(in the rows, 128 means zero)
Known rows, with every way that one mark hangs from another:
z_251(z_64 z_335(z_231 z_851(z_594 z_892))): [ 74 171 124 207 140  93 167 148 164 156 109 102  55 144 118 102 134 120
 126 148 121 149 147 127 129 193 140 164 166  99 136 171 108]
z_851(z_335 z_496 z_594 z_892(z_729)): [ 91  79  99 102 114 115 149 153 116 182 179 149  90  72 106 125 164 144
 147 150 121 145 126 119 152 109 158 109 141 132 115 147  91]
z_231(z_335(z_64 z_851)): [132 181 179 204  92 129 140  90 187 125  93 101  86 173 162 109 166 130
 141  89 126 181 131 158 151 153 119 132 146 138  58 133 118]
z_231(z_335(z_64(z_594) z_251 z_851(z_892))): [128 201 164 199 100  93 149 113 168 128 100 109  57 194 121  98 181 123
 118  93 119 147 122 172 158 158 106 160 174 172 107 134  93]
z_892(z_729(z_30) z_851(z_335 z_496 z_594)): [ 78  77 103  65 122 154 154 126 101 165 160 137 138  80 106 140 155 148
 157 149 138 187 128 112 159 123 161  64 165 147  97 157  90]
z_594(z_64(z_251) z_851(z_335)): [117 125 111 145 111 165 127 125 159 133 182 172 110 137 128 189 140 170
  91  84 158  69 104 181 116 129 117  94 101 175  96 173  90]
z_851(z_335(z_64 z_231) z_496 z_594(z_251) z_892): [ 56  75 117 167 117 102 132 164 129 182 167  94 110  60 129 135 164 168
 111 151 135 114  99 179  99 147 159 152 149 129 144 190  60]
z_892(z_729): [147 170 141 143 111 162 152 101 163 129 125 159 119 141 152 132 149 145
 134  87 129 141 120 139 162 116 143  95  88 142  63 153 141]
z_64(z_335): [147 146 133 124  89 151 144  82 158 118 120 165 111 139 165 131 138 137
 114  87 131 142 128 119 111 162 125  97  98 138  73 196 136]
z_892(z_729 z_851(z_594)): [114 141 128 111 122 180 176 102 145 145 120 173 120 123 146 147 163 154
 146 125 133 159 132 123 190 145 148  82 126 156  84 124 107]
z_64(z_251(z_335(z_851) z_594)): [121 179 141 195 113 114 168  93 184 103 108 170  73 183 112 123 138 146
 106 122 113 157 132 137 132 186 112 117 143 131  93 175 131]
z_30(z_729(z_892(z_851(z_594(z_64(z_335)))))): [139  89 164 104 129 157 111  90 141 165 118 163 151 132 163 113 115 166
 108 124 174 134 122  88 139 189  75 105 156 160  85 194  67]
z_729(z_892(z_851(z_335 z_594))): [133 106 109  94 108 144 129 108 130 157 103 154 128 105 157 130 125 144
 121 123 113 152 116 106 132 162 130  98 151 156  65 150  79]
z_231(z_335(z_251(z_64) z_851(z_496 z_892(z_729)))): [105 171 145 191 102 117 157 165 170 150 117  77  52 188  93  82 167 114
 138 126  99 157 152 149 173 129 132 152 168 148  91 130  99]
z_251(z_64 z_335): [138 175 156 184 105 139 145 110 192 122  90 151 102 146 107 132 114 111
 109 109 132 142 141 125 113 168 120 131  86 128  60 189 146]
z_251(z_335(z_231) z_594(z_851)): [110 174 155 171 127 156 128  98 169 120  92 146 106 160 146 143 144 126
 109  85 145 115 104 143 120 170 149 136 111 129 100 181 112]
z_251(z_594(z_851(z_335 z_892))): [123 154 115 148  97 145 118 103 157 144 130 192 108 123 104 144 138 146
 106  95 125  95  96 145 126 125 141 129 110 163 108 142  82]
z_251(z_64): [135 183 136 174  95 151 143 106 205 125  95 148 116 138 124 130 112 128
 120  93 121 124 142 139 127 151 126 133  88 137  54 175 128]
z_335(z_231 z_851(z_496 z_594 z_892)): [ 59 125  96 156 131  96 165 146 149 180 152  87  72 101 152  98 160 145
 149 125 112 153 130 139 140 161 162 161 191  95 147 161  81]
z_335(z_231 z_251): [129 195 127 167 116 118 137 140 174 125  97  76 122 163 194 140 160 124
 103  64 112 118 104 174 130 154 157 139 125 116  94 193 113]
z_335(z_231 z_251(z_64 z_594(z_851))): [104 213 131 197 115 154 118 133 208 111  62 103 118 184 128 145 132 124
  99  86 123  68 123 173 129 173 152 169 128 156  97 175  78]
z_851(z_335 z_594): [123 122 115 120  89 110 140 122 149 139 144 158 110  87 153 159 148 132
 139 113 122 132 119 126 126 139 143 103 123 125  86 171 105]
z_251(z_64 z_335(z_231 z_851(z_496)) z_594): [ 71 171 159 217 128 119 141 122 194 140  83  86  79 168  93  99 114 110
 137 138 113 154 142 125 118 196 152 161 172  92  98 186  96]
z_64(z_251 z_335 z_594): [128 143 117 102  93 146 163  70 143 107 145 211  80 165 133 136 135 148
 112 106 137 120 132 125 114 184  91  80 106 179  89 211 133]
z_251(z_335(z_64(z_594) z_851)): [120 186 177 197 132 123 153  68 175 118 110 142  81 161 104 118 149 132
 123 107 140 156 122 150 132 183 117 126 148 141  92 170 127]
z_594(z_64(z_251 z_335(z_231 z_851(z_892(z_729))))): [ 85 147 112 171 150 146 167 130 122 152 176 123  62 203 148 115 151 180
 103 122 144 116 129 157 143 157 125 101 167 144 146 170 101]
z_594(z_851(z_335(z_64(z_251)) z_892)): [104 136 104 168 119 150 127 110 149 146 153 160  96 130 108 157 161 172
  81 113 135  97 106 198 124 140 116 123 114 179 108 155  94]
z_335(z_231 z_251(z_594) z_851(z_892)): [106 220 121 212 124  93 146 137 180 135  87  83  90 185 153 106 155 138
 102  90  91 121 109 168 145 164 156 172 182 114 135 154  81]
z_851(z_594 z_892(z_729)): [122 137 111 130 119 130 170 133 143 157 142 175  96 103 134 122 165 156
 133 122 131 137 130 122 169 121 140 121 115 147 112 137 118]

Rows:
[124 138 130 144  86 106 118 140 173 131 114 114 121 123 113 143 149 124
 114 106  98 121 108 146 120 140 154 131 148 129  86 180  75] => z_851(z_335(z_251(z_594)) z_496)
[105 124 136 151 117 147 136 112 165 148 123 177  90 113  78 116 149 141
 102 110 140 126 114 128 121 150 134 159 118 148 116 162 100] => z_251(z_335 z_594(z_851(z_496 z_892)))
[ 55 130 113 181 137 157 130 120 170 162 116 120  94 140 108 124 156 176
  94 120 142  99 118 191 132 170 132 178 152 163 132 164  65] => z_335(z_64(z_251(z_594(z_851(z_496 z_892)))) z_231)
[ 96 154 132 172 104 189 132 107 169 114 130 145 113 154 144 146 125 151
  92 102 147  69 122 168  84 179 134 118  79 170 104 223 110] => z_594(z_251(z_64(z_335(z_231))) z_851)
[162 157 169 134 127 165 108  71 169 161  84 151 161 149 169 102 114 151
 114  90 133 159 102 120 155 157  90 111 123 148  43 177  99] => z_30(z_729(z_892(z_851)))
[ 75 171 128 212 112 120 168 141 189 133 129 108  96 130 147 129 129 153
 131 131 120 107 135 165 119 180 147 144 139 125 115 190  96] => z_335(z_231 z_851(z_594(z_251(z_64))))
[ 72 152 101 163 140 106 182 151 121 150 167 118 108 117 145 103 161 182
 127 130 138 143 117 158 141 124 158 123 157 140 159 181 113] => z_335(z_231 z_851(z_594(z_251) z_892(z_729(z_30))))
[ 92 151  97 119 139 151 121 131  98 163 160 122 125 130 138 134 153 147
 117  92 148 123  95 159 134  94 167  97 126 151 125 169 109] => z_594(z_851(z_335(z_231) z_892(z_729(z_30))))
[116 156 128 152  95 128 173  80 144 121 171 202  73 147 110 106 142 170
 105 107 130 113 111 144 104 164 107 104 123 174 135 193 114] => z_64(z_335(z_851(z_892)) z_594(z_251))
[126 166 127 111 128 189 160  88 138 134 115 156 151 143 134 131 140 155
 131  95 140 183 126 131 170 119 141  73 119 162  72 152 130] => z_892(z_729(z_30) z_851)
[ 80 132 133 160 132 142 129 123 152 161 118 133  89 129 106 117 149 132
 107 108 141 121 108 138 118 163 153 166 133 127 133 174  91] => z_251(z_335(z_231) z_594(z_851(z_496 z_892)))
[ 58 128  94 129 126 116 169 102 119 156 173 136  39 170 123  96 146 152
 125 133 120 138 131 136 116 195 118 117 184 142 152 201  92] => z_64(z_251 z_335(z_231 z_851(z_496 z_892)) z_594)
[103 176 143 171  98 152 126  96 181 121  68 135 107 173 137 119 102 119
 120 121 127 122 144 114 107 198 135 133 124 130  82 198 102] => z_251(z_64(z_335(z_231)) z_594)
[133 114 125 108 114 177 131  97 158 164  93 130 137 123 146  98 117 151
 112  95 113 165 120 118 135 157 130 126 143 155  48 158  95] => z_729(z_892(z_851(z_496)))
[ 84  98 109  73 130 168 171 116 126 157 138 142 141  88 114 124 157 158
 154 137 145 189 142 109 173 132 150  88 158 153  96 155 103] => z_892(z_729(z_30) z_851(z_496 z_594))
[122  92 140 137  88 142 158 126 156 121 172 186 120  96 147 156 143 184
  97 112 169  88 123 133  94 162 114 107 100 165 118 208 100] => z_851(z_594(z_64(z_335) z_251))
[124 159 157 194 105 173 145 115 191 106 129 180 109 133  92 153 130 149
  83 102 149  88 118 167  95 158 119 129  54 174  82 203 137] => z_594(z_251(z_64 z_335) z_851)
[102 187 104 200 111  87 170 158 194 137 108 109  74 138 104 115 151 135
 113 127  99 116 150 151 146 170 131 173 171 136 127 154  90] => z_335(z_251(z_64) z_851(z_594 z_892))
[112 168 131 181 132 115 117 172 137 160 128  99 114 174 128 145 151 146
  96 106 132  81  94 166 148 116 161 137 157 139 134 150  59] => z_851(z_335(z_231 z_251(z_594(z_64))) z_892(z_729))
[115  69 145  89 122 130 101 109 132 190 128 134 145  85 140 111 128 141
 143 145 132 165 108 101 144 161 109 104 172 131  70 183  55] => z_30(z_729(z_892(z_851(z_335 z_496 z_594))))
[ 75 132 164 156 150 159 123  94 151 145 125 113  93 134 109 134 156 131
 120 102 170 119 105 164 115 179 141 142 138 151 112 194  98] => z_251(z_335(z_64(z_594(z_851(z_496))) z_231))
[136 190 153 169 110 123 137  99 186 112  91 127 115 156 124 141 159 136
 103  80 133 109 115 175 137 161 121 142 130 172  84 179 104] => z_335(z_64(z_594) z_251)
[115 127 121 132 120 148 156 126 149 170 151 146 102 112 114 106 155 152
 130 108 124 147 125 133 158 105 148 126 112 139  96 148 119] => z_851(z_496 z_892(z_729))
[117 166 126 172 109 110 155 131 190 127 130  77  99 141 139 119 164 136
 122  83  93 142 120 165 136 149 152 140 169 116  95 172 102] => z_335(z_251 z_851(z_496))
